Known rows, with every way that one mark hangs from another:
K_948(K_799(K_460) K_993(K_681 K_824)): [-15 -19  -4 -39   4  -7 -43  66 -60 -15 -10  35 -72  26  35  -1  16 -31
   6 -26 -13  54   5  13  -9 -14  24  37   7  -1   7  30  69  63  36  18
   1   5 -50 -55  12  22 -32  44  68  37  -7  36  14  35  45  21  -1 -35
  17 -31]
K_309(K_799(K_460(K_993) K_824)): [-27 -21  25 -21  39 -10 -11  27  36  10 -11  78   4  16  26  -4  -1  27
  11  -7   8  56 -17  15 -36 -30  22   4 -11 -33  -8  -5  35  13  25  36
 -15 -10  -7 -30 -20   0  -8  13  -6  42  35  16  17  46  14 -37  13 -13
   8  33]
K_460(K_993): [-49 -29  18 -21  18  -5 -23  28 -22   5 -23  45   5  41  38 -11   0  27
  10 -17  -3  58 -18   6  27 -30  40  12 -12 -22   4  21  12 -10  20  38
  16 -11 -32 -21   3  20 -18  29   6  45  13  -1  10  34  14 -38  -5   2
  12  18]
K_799(K_460 K_824(K_993(K_681 K_948))): [-26   9  34 -61  30  14 -23  49  21  -4 -26  57 -20  62  26   7 -10  -4
  22  -4  -5  25 -21 -17  -8 -19  30  10 -32 -17   7   8  53  52  11  15
   6   9 -41 -20 -36  17 -10  41  11  47  22  16  25  29  19  14  14 -17
  21  11]
K_681(K_309 K_948 K_993(K_824)): [-71 -44   3 -28  36  -1 -38  29 -29   9  -2  58 -44  42  14 -15 -41   2
 -10  20  11  71  -1  21  -3   6  11  31 -47  -7  23  33  -2  22   0  30
  10  25 -58 -49  22  14 -28  33   1  -3 -16 -29  55  67  49  32  -5   1
  19 -19]
K_824(K_799(K_460)): [-13  -5  27 -31  17 -29 -39  59  -1   5 -24  30 -26  43  20   9  36  22
 -20 -26  -8  30 -35  11  28 -33 -22  22   4 -13   1   9  35  -8   9  33
  11  -8  -5 -57   6  11  -5  24  30  46  19  12  12  39  24 -23 -11  -4
   8  -2]
K_948(K_824(K_799) K_993): [-34  -4 -33 -46  17 -12 -29  75   3  -4  -6  19 -48  44  13  -6  22   6
 -44 -14 -29  49 -14  32  20 -20   0  37   2   3   7  17  15  21  10   6
  24  16  -5 -34  11  10 -15   9  51  29  -3 -24  37  28  54  24  -2  10
  36 -31]
K_309(K_681 K_799(K_824(K_993))): [-77 -13  16 -33  43   7 -21  39  62   0  -5  75 -17  30   5  -8  -8  48
 -16  23 -30  57  14  -2 -19  -8  13   2 -30 -21  -5  12  20  27  -3   0
  46  -5 -21  -6 -31 -10  -4  -5 -12  32  27 -20  69  28  30 -14  16 -34
  36  -8]
K_799(K_460 K_824(K_993(K_948))): [-18  15  42 -61  24  -4 -30  61  21  13 -15  61 -14  47  25  12  -4 -10
  13   2 -10  16 -31 -11 -14 -10  14   1 -24 -24   1   8  42  28  -3  17
  10  11 -33 -34 -34  13  -7  40  18  47  25  14  24  59  25   1   8   3
  30  11]
K_993(K_460 K_681(K_799)): [-50 -34 -30 -18  20  11 -18  21   6 -18   9  24 -27  55  13  13   4  39
  18 -13 -18  78   6   8  37 -43  53  17 -62  -6  26  45  13  31  31   3
  27 -27 -53 -15   6  -9 -45  25   4  56  -3   4  31  29  17 -31  51 -35
   0 -24]
K_309(K_681(K_948) K_799(K_824(K_993))): [-68 -15  18 -42  52  17 -15  12  71   9  -4  73 -34  38  -4 -19 -43  51
  -9  15 -41  60  23  -2 -27  -2   5  -6 -54 -29  -2   7  10  26 -15  17
  24 -16 -22 -13  -7 -18  -2  -3 -22  15  18 -25  69  31  31  -9  15 -31
  29 -23]
K_681(K_309(K_799) K_824 K_948): [-52 -20  -9 -28  52   8 -36  -1  -1  19  12  70 -51  15   0 -24 -67  52
  14  -3  -6  70  21  28   6  -7  -3  32 -61 -15   9  33 -14   2  -8  56
   6  12 -33 -37  37 -21 -17  14   1  13 -25 -18  54  45  36  10  23 -12
  10 -36]
K_948(K_799 K_824(K_993(K_681))): [-37 -15 -18 -32   7 -16 -13  57 -16  -7 -18  16 -48  49  20   5   5  18
 -32 -26 -38  60   3   5  32 -24  54  16 -13   3   5  32  22  41  10  18
  37 -16 -46  -3  -9  17 -33  31  33  49  -6   2  50   7  38  24  30 -31
  12 -55]
K_993(K_824 K_948(K_799(K_460))): [-13 -18  14 -25   0  -6 -51  71 -77  10 -11  43 -50  -2  38  18   0 -19
  -4 -29 -14  17 -42   1   6 -19   7  27   4  -1  27  27  64  45   2  25
   8  28 -47 -74 -18  34 -12  58  66  50  10  37  10  89  43  -4 -14   8
   6 -26]
K_460(K_993(K_799 K_824)): [-56 -32  20  -8 -12   1 -29  47 -57  17 -15  43  -5  16  47  -1   1   5
 -20 -18   2  48 -26  27  25 -50  48  35   8  -1  19  14  -4  21   6  38
  33  11 -49 -36  -7  29  -8  49  18  50   9  24  18  68  22 -49  -1  18
  41 -12]
K_681(K_824(K_799) K_948): [-16  -1  -5 -31  49   0 -41  13  -6  25 -17  23 -55  53   5 -21 -23  48
 -12 -46 -35  41   3  26  10 -22 -23  42 -35  -3 -11  20 -15 -17 -19  47
   2  -6 -10 -46  38 -16 -20  16  36  26  -9  -8  43  37  26  -2  -1  17
  20 -42]
K_460(K_993(K_681)): [-54 -32   7 -21  23   6 -21  19 -20  -6 -27  43 -10  65  41  -6 -12  36
  24 -25  -5  59  -4   4  29 -38  64  22 -24 -18  19  26  23  14  42  27
   8  -7 -46  -5  -5  29 -26  39  -2  47   5   4  18  12   9 -15   9 -18
   6  15]
K_681(K_824(K_799(K_460) K_993)): [ 14  22  31 -41  33 -18 -56  51  -3  24 -26  26 -35  45   9   0  12  20
 -20 -25 -19  41 -11  16  20 -12 -18  24 -11 -11 -13  22  -3 -17 -10  50
  34 -11  -2 -33  14  -4 -11  24  53  65   7  23  27  22  13  -8   6   1
  35 -44]
K_799(K_824): [-67  -3   6 -29  32   3 -19  44  34  -4  -7  51  -4  46  18  -1  13  16
  -1   8 -16  50 -18  -6  -8 -29  15  24 -18  -7  -9  -8  21  10   0   4
  10  10 -27 -23 -20  -5 -24  23   2  29  18 -16  46  38  30 -14   2  -5
  12  24]
K_993(K_824(K_799)): [-39 -16   3 -10  11  -7 -40  72 -29  -3 -23  18 -32  46  29  -2  29  20
 -40  -7 -12  40 -34  14  13 -28  -1  31   4  12  16  18  17  19  -8  16
  25  21 -32 -54 -13  12 -10  26  34  35   9  21  47  43  27 -24 -22  15
  20 -35]
K_824(K_799 K_993(K_460 K_948)): [-28 -13  27 -33   5 -12 -30  50 -14  -3 -14  11 -19  61  27  17  11  33
 -28 -23 -25  21 -36   4  56 -14  22  -7 -27 -15  23  62  11  17 -12  -1
  47 -11 -27 -24 -15   9  -7  37  18  69  12  16  29  46  26 -22  16   8
  61 -37]
K_824(K_799 K_993(K_681(K_309))): [-56  -6  15 -19  17 -18 -33  50   9 -13 -39  18 -40  88  17 -11   8  45
 -10  -9   2  49  -8   7  47 -23  17  -3 -30 -10  24  48   7  14  13  14
  57  -2 -44 -22  -5  16  -7  27   0  31   2  13  58  -9  20   9   9 -35
  38 -26]
K_993(K_681(K_309 K_948) K_799(K_460)): [-56 -12   1 -32  -1  -3 -29  13 -18  21  -5  67 -47  45  17  -5 -36  15
  11 -29  11  57   4  14  36 -51  13  39 -39  -8  28  26  31  33  16  49
  10 -16 -66 -44  28  16 -10  35  -9  11 -15  12  14  55  32  10  26 -30
   9  -4]
K_824(K_993): [-46  -4  26 -48  20  -6 -29  54  -3  -1 -17  36  -3  55  17  -2   2  14
  -8   8 -25  51  -8  -5  29  -1  35   0 -37 -25   6  31   5   4   2  22
  39  -7 -36 -11  -2   0 -18  21  12  51   2  -1  42  25  18  -7  10 -18
  42 -30]
K_824(K_993(K_948)): [-41  -6  17 -54  15   8 -37  52 -25   1 -13  39 -13  46  18  -1 -19   7
   9   4 -26  28 -21 -17  34  -3  30  -1 -42 -32  16  41  13  19   1  12
  32  18 -50 -22 -15  10 -14  36  13  57   0  -3  34  40  24   4   5   1
  46 -29]
K_948(K_993(K_799(K_460) K_824)): [-34  -9   8 -54 -17   0 -54  74 -53  12  13  53 -36   9  31   0  15 -43
 -19  -9  -3  46 -11  25  -2 -27   7  48   5   0  13  14  31  44  12  23
  19   9 -41 -56  18  14 -11  39  52  38  -6  20   8  83  48  -7  -3   1
  51 -28]
K_993(K_799(K_460 K_824)): [-45   4  18 -32   5 -11 -23  48  15  22   4  63  -7  14  18  16  18  -3
 -13 -16 -10  33 -18   0   1 -57   3  40   1 -11  -8 -23  33  22   4  27
  18  -9 -34 -44 -10  11  -5  28   5  34  24  14  15  69  30 -25  10   3
  34  20]
K_681(K_309 K_948): [-78 -19   3 -33  20  -4 -43  17 -12  11  -3  63 -42  54  10 -12 -43  31
   8   5   5  64   1   5  26 -18   7  19 -50 -13  19  33  20  -1  -1  39
  11   0 -49 -52  32   4 -15  23  -3  -3 -21 -25  36  54  38   9   5 -21
   5   5]
K_948(K_799(K_824(K_993(K_460)))): [-47 -16  19 -11   1 -23 -18  52  17   5 -11  31 -20  39  25  16  25  10
 -30 -16 -31  52   2 -14  14 -15  41  -1  -9  -2 -21  27  18  17 -13   0
  40 -27 -30 -24 -12  -5 -28  39  19  43  15  19  50  32  35 -23  30 -23
  39  -8]
K_948(K_799): [-41 -27   6 -10  12 -22 -25  43 -30   6 -13  31 -27  22  20   1  20  22
  -6 -22 -33  45  -1  -5  31 -24  17  19  -5 -18 -12  20  34   5   9  14
  24 -12 -33 -43   7  11 -29  30  33  37   9   8  28  42  29 -12   1 -22
   8  -9]

Rows:
[-53   2  26 -48  29  13 -21  51  17  -1 -16  41 -12  49  20   7 -14  14
   3   7 -23  24 -22 -19   2 -16  31  -1 -35 -19   4  19  18  24  -7  -5
  21  25 -42 -13 -33   3 -15  36  11  37  17  -8  54  41  29   1   5   2
  40   6]
K_799(K_824(K_993(K_948)))
[-69 -34 -14 -24 -12  23 -16  16 -38  -2  15  37 -21  37  39  18 -13  13
   2 -44 -20  29 -15   1  64 -54  59  41 -37 -11  42  41  20  61  15  -8
  36  -6 -67 -12 -12  31 -18  49 -12  62  -3  14  13  68  28 -13  40   1
  42 -19]
K_993(K_460 K_681 K_799 K_948)
[-23   1  24 -44  30 -12 -50  38   5  11   5  77 -28  13   5   0 -35  24
  13  11  13  65   0  19   5   7  -2  12 -45 -25   6  44   1   1   3  64
  35  -5 -25 -30  14  -7  -9  18  20  44  -5   7  40  34  35   5  27 -25
  28 -34]
K_681(K_309(K_799(K_460)) K_824(K_993))
[-19   5  32 -52  44   2 -48  36  27  13   6  80 -36   8  -6  -3 -23  30
   0  -7 -30  64  19  11  -9   1  -9  18 -33 -29   0  19  16  13   3  53
  48 -17  -1 -23  11  -8  -9  -5  27  60   6  -3  39  33  28  -7  11 -25
  24 -44]
K_309(K_681(K_824(K_993)) K_799(K_460))
[-39 -15  12 -24  27  -4 -53  42   8   2   2  58 -49  19  -9  14   3  30
   9  -4 -30  64  -2   7   6 -29 -10  19 -36 -12   7   4  47   4  13  42
  44  -9 -27 -63  13  -1 -13   4  31  33   8  -8  17  44  33 -25  -3 -21
 -14   1]
K_309(K_681(K_799(K_460)))
[-37  -5   1 -38   9 -25 -34  38  11  20 -12  48 -56  58   6  -1 -15  26
 -33 -26   0  53 -26  30  23 -39 -21  32 -16   7  24  28  26   2 -11  57
   5 -13 -23 -68  30  15  -2  19  27  -6 -20 -15  26  43  48  11   1   1
   1 -15]
K_681(K_309 K_948(K_824(K_799(K_460))))
[  3  -5  19 -45  26 -15 -29  39  12   4 -40  20 -40  91  15 -13  -5  26
  -8 -34 -14  36   0   5  26 -18   8   7 -37 -21   6  35  25  11  10  40
   5 -26 -20 -34  13   4 -12  33  14  42  13  19  27   7  11   5  14 -29
  23 -42]
K_824(K_799(K_460) K_993(K_681(K_948)))
[-67 -14  -7 -36  -8   5 -24  42  10   1  32  51 -11  30  31   8  19 -13
 -25 -10 -15  56   3  16  10 -34  32  30  -7  -1  -7  13  11  33   1 -13
  38 -14 -36 -23   8   0 -22  26  10  32  10  -4  29  68  44 -14  32  -3
  74  -1]
K_948(K_993(K_460 K_799(K_824)))
[-33 -25  20  -3  10  -3 -36  48 -40   4 -41  22 -24  43  46   1  21  30
 -29 -21   3  42 -37  18  18 -38  25  16  19   2  17  18  13   7  12  34
  14  11 -29 -47  -6  28  -7  37  28  46  16  26  26  35  17 -47 -20  22
  22  -8]
K_460(K_993(K_824(K_799)))
[-39 -11 -11 -20  20 -16 -31  56  -5  -5  -2  39 -44  20  25  -7  20  -9
  -6  -6 -30  52  12  -2 -14 -20  16  17   1  -3 -28   4  43  25  15 -13
  19   2 -32 -39   7  -5 -34  34  47  18  13   2  39  40  47  14   5 -22
  35   9]
K_948(K_799(K_824) K_993)
[-63 -22  -6 -18  49  -8 -44  23 -18   4   9  58 -32  29  -1  -9 -18  17
  -1   9   5  75  11  24  20   1   6  46 -44 -14  -6  25 -19  -6   7  35
  49  26 -30 -22  26  12 -40  23  16  25 -18 -46  49  41  46  40  10   7
  13 -15]
K_681(K_309 K_824 K_993)
[-42 -22  -3 -32  16   6 -18  31   9 -18   1  24 -25  64  14   9  -7  37
   4  -7 -26  65  13   3  34 -20  65  -9 -74  -9  18  63   3  34  19   8
  43 -31 -61   9   3 -11 -38  29  -1  70  -6   8  46  14  13 -24  63 -38
  27 -48]
K_824(K_993(K_460 K_681(K_799)))
[-57  -7  14 -45  21  22 -12  34  24 -13 -12  41 -13  73  32  17  -9  16
   4  -4 -18  36 -17 -17   8 -23  61   5 -48 -11  15  33  30  51   2 -14
  26   0 -52   4 -39  11 -24  41  -4  52   7   7  41  31  27   0  36 -11
  45  -4]
K_799(K_824(K_993(K_460 K_681 K_948)))
[-14   3  -5 -32  11 -25 -30  73  13   5 -13  31 -30  41  19  16  27  24
 -51 -22 -17  42 -36  26  23 -40 -12  38  11  -1  15   6  25  11  -2  38
  14 -13  -1 -48   1  16  -8  15  45  38   4  -9  16  37  30 -13   1  15
   1 -17]
K_948(K_824(K_799(K_460)))
[-82 -42 -21 -25  13  -5 -25  40 -33  12  21  59 -34   2   9   5 -29  -5
 -23  -1  -4  48 -21  29  47 -33  22  49 -25 -15  32  26  -5  33   4  14
  51  37 -57 -31  -4  33 -12  34  -2  14 -14 -39  35  90  65  57  13  22
  36 -12]
K_681(K_309 K_993(K_799 K_948(K_824)))
[-15 -13  23 -21  36   7 -67  18 -15  15  -2  58 -55  12  -2   3 -19  35
  14 -24 -20  70   7  24  -9 -38  -2  36 -27 -14  -4   7  25 -15  13  73
  41 -13 -15 -53  27   0 -12  17  45  45   0  -2   3  38  24 -25   6   0
 -11   3]
K_309(K_681(K_799(K_460(K_993)) K_824))
[-61 -10  -2 -39 -14  -3 -10  59   7  10  17  33  -4  38  22  19   6  10
 -60 -11 -29  53 -16  22  50 -36  53  22 -18   3  22  36 -20  27 -23  28
  56 -36 -35  -3  -3  10 -17  21  14  55  -8  -7  35  56  39 -21  51   5
  55 -57]
K_948(K_824(K_993(K_460 K_799)))
[-57 -28 -11 -15   8  12 -10  23 -17  -4   0  31 -41  46  42  18  -4  24
  10 -41 -28  38 -10 -14  26 -39  53  22 -29   1  20  34  52  59  10 -18
  16  -4 -51 -18 -29  17 -31  51  12  37   7  20  27  47  35  -9  36 -13
  13   4]
K_993(K_460 K_681 K_948(K_799(K_824)))
[-43  -7  10 -40  53  27 -41  23   1  10   5  66 -48   6   0 -12 -45  47
   5  -1 -39  47   7   6   4   6   6  17 -47 -31  16  31   5  26  -7  23
  60  14 -20 -13 -13   0 -13   7  15  56   1 -16  47  43  29   4  15 -17
  38 -48]
K_309(K_681(K_824(K_993(K_948))) K_799)
[-56 -20 -21 -15  -3  17 -18  14 -24   9  27  35 -25  39  26   8  -7  26
 -13 -43 -22  62  13  17  55 -49  45  56 -38   3   8  31 -12  36   5  26
  46 -29 -46   0  16   5 -30  36   6  65 -13  11  26  42  24 -23  53  -8
  42 -41]
K_993(K_460 K_681(K_824) K_799)
[-51 -30  -7  -6   1   3 -26  47 -20 -15 -18   8 -34  75  46  14  28  27
 -33 -30  -7  60 -22  18  36 -35  38  38 -14  24  38  45  18  45   6  -2
  24 -15 -37 -28 -12  22 -27  34  20  57  -4  27  38  24  22 -42  12  -7
  22 -45]
K_993(K_460 K_681 K_824(K_799))
[-18 -21  22 -39  13  17 -39  40 -58   1 -31  57 -22  43  46   8 -22  -4
  26 -32  10  40 -40  10   7 -32  42  32 -10 -17  38  28  59  46  37  38
 -14  18 -50 -45 -15  53 -10  55  31  58   9  32  -9  47  19 -16 -14   8
   4  -1]
K_799(K_460(K_993(K_681 K_824 K_948)))
[-62 -22 -19 -53  -1  20 -33  48 -28 -22  12  29 -37  63  37   1   8 -18
  -7 -11  -6  75   4  13  11  -7  49  35 -26   9  27  53  33  63  18 -11
  17  -1 -49 -16   4  16 -37  32  30  49 -23   5  29  35  42  -7  26 -18
  42 -43]
K_948(K_993(K_460 K_681 K_824))
[-38 -23   8 -38   7   2 -16  17 -11  -2  -9  18 -34  76  26   2 -16  24
 -13 -31 -34  64  22  -8  36 -12  60  -4 -52 -11   2  65  12  31   1  24
  25 -47 -52  -4  18   9 -34  38   3  51 -10  12  42  21  18  -2  49 -40
  34 -58]
K_824(K_993(K_460 K_681(K_948(K_799))))
[-15 -28 -11 -13  42  34 -36   4 -49   2 -16  33 -48  29  25 -12 -49  45
  54 -37 -19  41  -9  16  12 -45  50  28 -58 -14  23  37  11  25  36  35
  13  34 -53 -15  -4   8 -22  44  32  56  -8   9  25  31  11  -3  18  11
   3 -12]
K_460(K_993(K_681(K_799 K_824) K_948))
[-63 -27  -7 -52  37  25 -33  25   0   1  14  64 -56  18   4 -28 -45  20
  -5   0 -35  72  22  22 -35   2   3  23 -39 -15  18  24  28  47   9  13
  16   8 -33 -45  22  -5 -15  -5   8  14  -5 -22  50  51  49   2  -5 -19
  26 -51]
K_309(K_681(K_948(K_993(K_824))) K_799)
[-73 -44   2 -33  74  18 -11  -3  60  11   6  75 -32  22  -8 -25 -43  39
 -10  18 -36  73  38   6 -40  -7   2  26 -58 -31 -11  -9  13  27   3   0
  12   6 -19 -21   0 -13 -26  -8 -28   5  20 -49  61  44  37  19   5 -18
  14  -1]
K_309(K_681(K_948 K_993) K_799(K_824))
[ -1 -15  18 -28  45   7 -29  13  24  20 -12  56 -34  34   7  -7 -38  29
  27 -13 -11  53   0  16 -34 -53  10   2 -46 -10 -15  -1  28  -1  15  61
 -29 -14 -35 -62  17 -27 -12  31  19  17  21  13  18  55  17 -31  15   0
 -17  28]
K_681(K_799(K_460(K_993) K_824) K_948)
[-26 -43 -16 -28  77   7 -15  12  35  10  10  39 -38  26 -18 -23 -42  27
   4  16 -31  66  23  25 -41 -24  11  21 -79 -12 -21  -1  -8  15  10  14
  -9  18 -40 -32  21 -36 -37  19  -2   5  12 -41  70  62  30  24  21   2
   0   3]
K_681(K_799(K_824) K_948 K_993)
[-61 -15   5  -9  35   6 -41  31  41  -1  -1  48 -48  33  -4   4  -2  43
   2  11 -39  63   7   2 -18 -38   2  20 -32  -7  -4  -9  29  15   0   9
  51  -1 -31 -38 -13 -18 -13   6  13  14  15 -20  52  37  36 -16   7 -16
   1  18]
K_309(K_681(K_799(K_824)))
[-29  -2   4 -23  44   2 -24  55  40  -2  -3  37 -28  39  -3  -5  -3  26
   9  16 -28  59  -4  -1 -11 -27  22  -5 -52  -4  -7  17   5  16   0   9
  29   6 -46 -23 -14 -33 -22  19  15  36  23  -7  66  36  18 -10  29 -16
  27  -8]
K_681(K_799(K_824(K_993)))
[ -9  -7  18 -33  18   2 -36  16 -22  25   6  27 -44  42  14  -4 -33  20
 -21 -42 -40  53  28  10  22  -5  26  13 -45  -4 -21  50 -20  -2 -26  51
  31 -41 -26 -28  45 -14 -35  31  40  48 -18  11  45  47  30  -5  37  -6
  38 -69]
K_681(K_824(K_993(K_460)) K_948(K_799))
[-26  13  39 -65  24  -9 -30  67  40  17 -19  58  -3  59  11  10  12  -7
  -5  10  -8  43 -12 -13 -19 -16  10   4 -20 -20 -16   0  37   9  -4  38
  14 -13 -23 -29 -22  -2 -13  26  18  39  24  11  31  35  27 -10  13 -17
  28  18]
K_799(K_460 K_824(K_993))
[-15   1  -6 -37  11  22 -35  21 -43  18   3  52 -46  20  23  -2 -31   2
  24 -54 -19  25 -12  10  33 -47  15  65 -30 -16  22  14  28  42  19  31
  16  20 -52 -30  -7  29  -9  47  32  58  -7  23   4  62  25  20  18   6
  26 -22]
K_993(K_681(K_824) K_799(K_460) K_948)
[-44 -38   7 -13 -19   9 -38  57 -77   3   6  31 -39  19  50  28   2  -4
 -22 -29 -20  30 -38   5  31 -20  40  15  -6   7  33  49  41  47 -16   0
  27   6 -52 -54 -18  26 -19  54  47  55  -4  35  19  89  40 -28  15  11
  26 -43]
K_993(K_460 K_824 K_948(K_799))
